Each row was made from one walk, in order. Every step used is in the known rows, and no mark comes twice. Write each row's walk.
Known rows:
nule pakeb pige kotaget pogi: [  1  -6 -13   5   0  -1  11   1   9   3  -1  -3  -3  -2  -2  -5   1  -1
  -6  -6  -6  -5   0   5   3 -18   5   4   4  -1  -5  -1   5   0   1  -1
 -21  -4   7  -5   3  -4  -9]
kotaget notos pakeb: [ -3 -11   5   1   3   8   3   1  -6  -8  -3  -6  -1  -3   3  -5  -6  11
  -7  -6   5   4   6   2  -1   1  -7   6   6  -5  18  -5  -4  -1   2   0
  -4  -2   0  -4   3   0  -7]
lufi kotaget pogi pakeb notos ponu: [  4   2  -6  -1  11  -3   3   0   4  -1   0  -1   2  -2  -5   6 -15  14
  -1   9   0   2  -5   6   0 -19  10   2   6   1   2   3  -5  -3   4  -7
  -5   5  10 -18   3  -1  -1]
ponu notos pakeb: [ -4  -2   3  -1   7   4   2   3  -8  -4  -4  -2   1  -4  -3  -5   1   5
  -4  -6   6   6   7  -1   3   4  -3   3   8  -6  10   0 -13  -2   0   1
   2  -2   3   1   4   0 -10]
togu bafu pakeb pogi kotaget pige: [ -5 -11   4  -2 -12  -9   3  -5   2  -8  -4  -8   0  -2  14 -13   4 -11
   5  15  -1  11  -4   4  -3  -1   3   5   1   1   3 -14  -3 -11  -3  -3
   0   1   8  -2   5  -2  -4]
pige pakeb lufi kotaget notos: [ -7 -10   4   1  -2   5  -4   4  -2  -5  -2   0  -5   0  -1   3  -6  27
  -6   0  -2   1   0   2   2 -11   7   4   9  -1  -4  -7   1   2   6  -4
 -15   0   7  -7  -7  -4 -19]
pupe ranoven: [ 0 -8  3  0  1  4 -1  2 -3 -2 -6 -4 -3  2 -1 -4 -5 -2  1  1  7  1  6 -2
  3  1  2  1  2  0  1 -1 -1 -6  5  3  4  1 -5 18  2  1 -6]
lufi kotaget notos: [ -2 -13   5   2   1   5  -1  -2   4  -7  -5  -4  -4   3  -2  -4 -11  10
  -6  -5   3   6   2   3  -1  -6  -3   4   8   2   7  -9   5   0   5  -8
  -9   2   2  -5   6   2  -5]
lufi kotaget nule pakeb: [ -1  -4   2   4  -7   6  -3  -3   7   6  -3  -8  -3  -3  -5  -3   0  -6
   1 -10   5   1  -1   1   2  -7  -4   6   8   3   3  -2   1   8  -2  -5
  -5  -2   2   2   4   1  -4]
lupub pupe bafu pakeb pige kotaget: [ -2 -18   4   6 -13   4   1   2  19   5  -8   0  -4  -2 -13 -12  10 -43
   4   5 -12  -4  -6   3   6   2   0  -2   1   1  -5  -3   0   1  -2   0
 -11  -1  -8   9  -1  -3   0]
nule kotaget lufi: [ -2  -6   9   2  -7  14  -1   2 -12  -1   1   1  -5   1  -2  -6  -7  -9
 -13  -1   3   0   5   4   6   0  -7   8   5   1   1   1   2  12   5  -3
   1  -5   3  -1   1   2  -7]
togu bafu pupe: [ -6  -9   6  -1 -10  -4  -3   1   6  -6  -7  -1  -6   0   9  -4   5  -3
   5  11   4  11   4   3   1  10   4   4   5  -4   1   2   2  -5   2  -5
  -1   4  -5  17   3   5  -5]
pogi kotaget notos: [ -5 -12  10  -1   2   6  -2  -2   1 -10  -9  -5   4   0   3 -12  -7  10
  -8  -4   3   2   5   2  -5 -10  -2   8   5   1  12  -8   9  -4   5  -5
  -3   3   4  -4  11   4 -10]
pupe bafu: [  0 -11   0   1  -4  12  -1  -2   1  -4  -4  -3  -2   1  -5  -9   6 -11
  -1  -6   3   2   0  -1   6   0  -4   0   2  -1   4  -5   2  -4   3  -2
  -1   0  -5   8   4   2  -7]
lupub pupe bafu togu: [  3 -11  12   2 -19   4   4   1  17  -2  -6  -1  -1   2  -9  -7  10 -27
   0   1   0   3  -5   0   1   7   0   0   1   0   4  -3   3  -4   2  -2
   2   1 -11  17   5   4  -6]
pige pakeb pogi kotaget lufi: [ -6  -6   0  -2   0   6  -2   2  -6  -4  -3  -3  -4  -2   1  -3  -7  29
  -7  -1  -1   4   2   1   4 -19   4   2   3   0   3 -12   1   3   5  -1
  -3  -3  12   2   0   0 -14]
bafu pupe lupub: [ -2 -22   1   0  -6   4   2   1  10  -1  -5  -3  -3  -2  -3  -4   0  -2
  -1   4  11  -2   5  -3   4  14  -4  -3   4  -1   3   7   4   6   4   2
   1  -1  -7  13   7   5  -3]
kotaget pogi pakeb nule: [ -3  -6  -4  -3   3   0  -6  -1   4   1   1  -4  -2  -2   5  -1  -9   3
  -7   5   8  -1  -3   7  -2  -4  12   9   1   2  -2  -1   3 -12   2   0
   0   5  10   4  -4  -1  -3]
nule pakeb bafu: [  0   6  -3   2   0   0   0   0   2  -4  -7  -4  -1  -2   8  -3  12  12
   5  -3  -2   2   3   0  -1 -10   3   3   6  -2  -1  -6  -4  -3  -2   2
  -9  -2  -1   7  -1  -3 -10]
togu bafu pupe ranoven: [-2 -9  7  0 -9 -3 -6  2  8 -1 -9 -4 -7  1  7 -5  2 -7  6 12  6  9  7  2
  2 11  7  1  2 -5 -4  5  1 -5  2 -1  6  4 -8 23  5  3 -3]
lufi kotaget pogi pakeb pige: [  2 -11  -7   1   9   1  -3  -1  13  -1   3  -3  -5   3   0   0 -12   9
  -2   3  -3   5  -8   5   0 -14   2   3   3   4  -1   0   6 -15   2  -4
 -11   4  11  -3   3  -2  -2]
lufi kotaget: [-2 -7  1  2  1  0 -2 -1  8 -4 -3 -2 -4  3 -4  0 -6  7 -1 -1  1  7  0  0
  3 -4 -1  1  6  3  1 -6  1 -6  5 -5 -7  1  2  8  0  1 -5]
pige pakeb bafu: [ -4  -1  -7   1   4   0  -3   3  -6  -4  -6  -1  -6  -2   2  -2   5  25
   3   3  -2   0   4   0   1 -14   3   1   4   0  -2 -10  -2  -3   3   2
  -6   2   2   9 -12  -5 -12]
notos ponu: [-3 -3 -2 -1  3 -2  5  0 -5 -7 -4 -4 -1 -2 -2  0 -8  1  3  4  2  1  2 -2
  4 -1  2  3  6  1  7  0 -8 -3  6 -3 -1  1 -3  5 -2  0 -9]
bafu pakeb: [  0 -12   5  -1  -1   4   3  -2   1  -4  -3  -3   0  -2   1  -4   0  -5
   1  10   4   0   2   0   1  15  -2   3   4   2   2  -8  -5  -4   0   0
  -2   1  -3   6  -1  -2  -4]
ponu notos kotaget pige: [ -4 -11   3   1  -2   3  -3   5 -27   3  -8   0   1  -3   1 -13   0  -8
  -7   4   9   6  -1  -2   4  -7  -3   5   9   1   8   3  -8   5   1  -4
   0   0   6  -9   7   3 -10]
ponu notos pakeb nule kotaget pogi: [ -2  16  -6   1   3   3   6   3  -2   4   0  -3  -2  -4   0  -6  -4  -9
 -15  -4   2  -1   4  10   2  -2   6   9   5  -6   4   4  -6   8   2   1
  -3   1  12 -10  -3  -3  -7]
nule kotaget pige pakeb lufi: [ -9 -15   1   5 -12  11   2   8 -19   1   2   3  -3  -1   2  -7   1  -6
  -6   6   1  -6  -1   1   7 -11   5   8   6   4  -6   3  -4   9   3   2
  -6  -2  12  -7 -16  -5 -20]
notos pakeb: [-4 -6  3  0  3  4  1  3 -2 -5 -1 -3 -1 -2 -1 -3  0  3 -1 -1  2  5  4 -1
  3  1 -4  3  5 -3 12 -1 -8 -6  1  1 -3 -2  0  8 -4 -2 -6]
ponu notos: [ -3  -5   3  -2   5   1   2   1 -10  -5  -8   0   0  -2  -3  -7   0   3
  -4  -5   9   2   6  -1   2   2   1   3   8  -1   2  -3  -4  -3   3  -1
   4   2   2   6   7   2 -11]
lupub pupe bafu pakeb nule kotaget: [ -1  -2   9   4 -19  11  -2   1  17   6  -7  -2  -2  -3  -6 -13   8 -54
  -2   5  -5  -6  -5   8   1  14   3   4   0   2  -6  -4  -2  13  -3   2
  -1   4  -5   6  -7   1   1]
kotaget lufi: [ -2 -10   7  -1  -2  11  -4   1 -14  -5  -1  -1  -7   2  -2  -2  -6   3
  -8  -1   7   3   4   1   8   1  -6   5   5   0   3  -1   1  -1   4  -1
   1  -6  -1   9   4   2  -8]
pige pakeb: [ -3 -14  -1   1   1   6   0   4  -5  -3  -2  -2  -4  -3  -4  -3  -3  16
  -2  -1   3  -1   5  -1   2  -5   1   2   6   1   2  -9  -4   2   4   2
  -3   3   3   7  -7  -2 -13]
pige kotaget nule: [ -8 -16   2   4  -7  -1  -2   0  -5   6  -5  -1  -5  -4 -10  -5  -2 -15
  -4  -3   8  -3   3   4   6  -8   0   8   4   4   5   2   7   1   4  -6
  -1  -2  -1   8  -3  -3  -3]
pakeb lufi kotaget: [ -6   0   4   1  -3  -3  -3   1   3  -4  -1   2  -4   4  -1   6   0   7
   0   5  -2   4  -3   0   6  -7   9   3   7   1  -6   1   1 -14   6  -6
 -14  -2   3   8  -7  -3 -11]
ranoven pupe bafu pakeb notos kotaget: [  4   3  10   3  -4   5  -5   2  -6   3  -8  -1   6  -3  -6 -12  18 -22
  -1  15  -2  -1  -3  -2   4   2   4  -4  -1  -2   1   0  -6   1  -3   3
  -8   0  -8 -16   4   1   3]
pige kotaget pogi pakeb bafu: [ -4  -9  -7   1   4  -7  -2   1   4   1  -3   3  -1  -2   1  -1  -1  18
  -4   6   0   3  -2   8   1 -21   8   8   4   1  -2   0   8  -9   3  -7
  -7   2   7   1  -4  -8  -3]
togu bafu: [ -3  -3   3  -1  -8  -4  -1  -2  -3 -12  -3  -4  -5   0   5  -5   1  -3
   2   1   2   9   3   1  -2   2   2   5   4  -4   0  -9   0  -8   2  -2
   0   3  -2  11   2   0  -6]

Which walk is each row?
[  3   9  -8   0   6   4   4   8 -17   3  -3  -1   0  -6  -1   1  -3  28
 -10   9  -1  -1  -1   3   0 -27   8   1   5  -4   5  -6  -1   6   5  -3
 -15   3  10 -22  -3  -1  -6]	pige pakeb notos kotaget pogi
[  0 -13   5   1  -4   1   2  -1  -1  -9  -2  -6  -2   2 -10  -9   2  -6
  -1  -3  13  -2   5  -7   5   9   0  -2   2   2  -2   1   2   0   5   9
   3  -2  -8  11   4   2  -1]	ranoven pupe lupub
[  4  -2   0   2   3   6   6   2  -5   1   1   3   4  -3   0  -5  -6   4
  -9   4   4  -4   0   9  -4 -16   8   7   2   2   1   0   4   2   2  -2
  -1   6  13 -20   0   0   0]	nule kotaget pogi pakeb notos
[ -1  -9   7   2  -3   9  -4  -1   0  -6  -6  -4  -2   4  -9 -13  12 -14
   1  -4   7   3   1  -4  10   4   2  -2   1   2  -1   2   1  -6   3   2
   2   1 -10  11   2   3  -3]	ranoven pupe bafu
[ -4 -15  -9   1  -2   2  -3   3   7   1  -8  -2  -6  -4  -1  -1   7  23
   3   6   4  -3   5  -3   4   0  -1  -4   4  -3  -3   1   1  10   2   5
  -4   1  -4  12  -4  -1  -9]	pige pakeb bafu pupe lupub
[ -2  -4   6   1  -5   9  -1  -4   8  -3  -3  -3   0  -1  -1   1  -2 -11
   1  11  -7   1  -7   2   8  10   1   2   6  -2   0   1  -7   5   2  -8
 -11  -2  -7 -17   4  -5 -12]	pupe bafu pakeb lufi kotaget notos ponu
[ -2   1   5  -1   3   0  -2   4 -17   2 -10   1   3  -4  -2  -7   1   6
  -7   2   4   5   2  -2   0  -5   0   4   9  -3   7  -2  -6   2   3  -5
  -3   1   3  -6   6   3  -8]	ponu notos kotaget
[ -1  -2  -4   1  -3  -9   2   2   4  -1  -3   0  -3  -1   4   1   8  21
  -1  11  -4  -1   1   0  -2  -5   6   3   2   0  -2  -8   0  -7   3   2
  -6   1   0   9  -9  -7 -17]	pige pakeb bafu togu
[  1   0  -6   0   8  -4  -5  -1  11  -3  -2  -1  -4   2   3   3  -5  25
  -1   6   1  10  -6   7  -1 -17   5   5   5   3  -1  -3   6 -13   3  -8
  -7   5   7   1  -1  -4  -1]	lufi kotaget pogi pakeb bafu
[ -4  10  -2  -1   9  -4  -1   3  -8  -5  -7  -1  -1  -4   2  -4  10  13
   0  -2   1   7   6   0   3  -5  -1   2   7  -8   7  -1 -11  -7  -1   1
  -1  -2   0   5  -1  -5 -10]	ponu notos pakeb bafu
[  1  -8   8   2 -12   4   7  -1  13  -5  -8  -5  -4  -2  -5  -7   9 -18
   8   1  -2   6  -7   3   5   7   3  -4   1   0   4 -13  -4  -2  -3  -2
  -1   1  -8  10  -1   2   3]	lupub pupe bafu pakeb pogi
[ -8 -15   0   5   1  -7   9   1   1  -2  -5  -2  -3  -6   0  -4  -5  20
  -6  -8  -1   6   4   6   2 -13   3   3   4  -5  14  -9  -3  -1   3  -4
 -12  -6   5  -6  -3  -5  -4]	pige kotaget notos pakeb pogi
[ -2  -4   8   1 -14   8  -6  -1  16   2  -8  -5  -4  -2  -6  -8   9 -46
   3   6  -2  -3  -6   4   3  14   5   1   0   0  -5  -7  -3   0  -4   3
   0   3  -9  15  -3   1   0]	lupub pupe bafu pakeb nule
[ -5   2   0   3  -6   0  -2   0   3   3  -4  -1  -3   0   1  -7  -2 -22
  -6   1  -1  -5   2   6  -1   0   7   9   2   3  -4  -2   2   0   4   1
  -5   3   6   5 -12  -1  -6]	pakeb nule kotaget
[ -1   8  -3   2  -4   4  -4  -2  -3   2  -7  -6  -3  -5   4  -4  11   1
   5  -6   5  -1   2   2   2 -12  -1   8   5   0   4  -2   1   0  -4   0
  -3  -2  -2   6  -1  -3  -7]	kotaget nule pakeb bafu
[  0   1  -1   3  -3   1  -4   3  13   6 -13  -4  -3  -1   8  -2  12   7
   9   6   2   1   6   0   3  -1   7  -1   5  -3  -5   6  -3   1  -2   4
  -4  -1  -7  20   2   1  -8]	nule pakeb bafu pupe ranoven
[ -3 -16   2  -1 -12  -3   0  -1   9  -6  -4  -5  -6  -2   3  -6   4  -6
   2   6   7   4   5  -1   0  16  -2  -1   4  -6  -2   2   3   4   2   0
   2   1  -8  14  11   4  -2]	togu bafu pupe lupub
[ -7 -14   0   0  -3  -4   4  -2  -4  -5  -7  -5   0   1   7 -11  -2   3
  -1   2   4   7  -2   1   3 -19   4   3   2   6   8  -6   2 -12   3  -4
  -1  -1  11   3   2   2  -7]	pakeb pogi kotaget pige
[ -1  10  -6   2  -3   1   4   0   2   2   0  -3  -4   1   2  -4  -7 -12
 -12   1   2  -3   0  10   2  -7   8   9   2   1  -2   0   7   2   6  -2
  -7   4   9  -1  -8  -1  -4]	pakeb nule kotaget pogi
[  0  -6  10   1  -7   3   1   6   3  -4 -10  -5  -5   3  -9  -4  -3 -15
   4   0   6   3   3   0   3  -2   6   0   4   1   1  -1  -1  -3   4   3
   6   2  -8  25  -1   4  -1]	lupub pupe ranoven
[ -5 -17  -1   3  -3   2  -3   2  -8   2  -2   3  -9   2  -5  -3  -5  -9
  -9   1  -5  -3   2   3   8 -11  -3   3   2   1  -4   2   4  -3   4   0
 -11  -8   2   6   0  -3  -9]	pakeb pige kotaget lufi
[ -3 -21  -2   1   1  -1   2   2   3   2   1   1   0  -3  -5  -3  -9  10
  -8   3   6   2  -1   6   2 -12   6   9   4   3   0   1   6  -3   4  -7
  -3   2   8   0   1  -4  -3]	pige kotaget pogi pakeb
[  0   5  -1   0  -2 -11   4   1   9  -3  -2  -1  -1   0   7   2  10  10
  -1  11  -5   6   1   0  -2   2   0   3   2  -5   9   0  -5 -17   0   1
  -6  -4  -4  10  -5  -8  -9]	notos pakeb bafu togu
[ -8  -3  10  -1   0   5   1   3  -9  -9  -1  -2  -1  -2   6   1   0  15
  -5   0   2   3   3   2   2  -1   2   6   6  -7  10   1  -5  -8   2   0
  -9  -6   1  -5  -2  -4 -13]	kotaget notos pakeb lufi
[ -6  -7   6   0   2  -5   5  -4   1 -10 -10  -6   2  -1   8  -9  -7  25
  -5  -5   2   6   2   3  -4 -17   5   4   3   1  14 -14   7 -11   5  -6
  -5   1   7  -5   7   3  -7]	pakeb pogi kotaget notos
[-3 -6  3  2 -3  3 -5 -3  3  3 -3 -5 -6  1 -8 -1 -6 -8 -1 -3  8  5 -1  2
  4 -6 -5  6  5  5  7  0  6 -3  3 -8 -1  1  1  8  1  1 -1]	lufi kotaget nule
[ -1 -10   8   1 -12  13   0   2   6  -5  -9  -2  -4   1 -12  -9   7 -24
   3  -8   2   4  -3   0   6  -3  -1  -1   4   0   4  -4   2   1   2  -2
   1   2  -9  16   2   6  -2]	lupub pupe bafu
[ -6  -4   7  -1  -3   5  -6  -3  -1  -1  -7  -7   2  -1  -2  -9  -2  -5
  -3  -2   8  -1   2   1   1 -12  -3   9   3   5  12   0   9  -6   4  -5
   4   2   2   7   6   2  -6]	pogi kotaget nule
[ -6  -9   7   0 -16  -3  -4  -1  -2  -6   2  -2  -5   2  10  -2   5 -20
   5  21  -3   9  -7   3   4   9   5   5   5   0 -10  -2  -6  -7  -3  -4
  -9  -2   3   0  -3  -6  -9]	togu bafu pakeb lufi kotaget pige
[  3  -4  -1  -2   9   3   3   1  -7  -3  -1   1   2  -3   1   0  -5  14
  -4   6   8  -2  -1   6  -3 -14   9   4   2   0   4  -2   3  -9   1  -1
   0   4   9 -10   4   0  -1]	kotaget pogi pakeb notos
[ -1  -7   2   0   0  -6   8  -3   2  -6  -3  -4  -3  -3   6   0   0   9
   5   8   2   5  -1   2   2   8   4   0   2   1   4 -14  -6 -11   0  -1
  -5  -1   0   5  -5  -2  -2]	bafu pakeb pogi
[  0  -9  -1   1   3   2   2  -2   3  -3  -2  -4  -3  -1   3  -4   2 -12
   3  11  -3  -3   0   0   1  10  -2   1   1   2  -1  -5  -4 -12  -2   4
 -10   0  -2   4  -1  -3  -6]	bafu pakeb pige
[ -7  -4  -3  -1   6  -2   6  -1  -2  -9  -9  -8   1  -6   3  -5 -14  36
  -2  -1  -5   1   3   1  -2 -22   7   3   6  -1  12 -14  -4   6   7  -4
  -5   3   8 -15   0  -1 -15]	pige pakeb pogi kotaget notos ponu
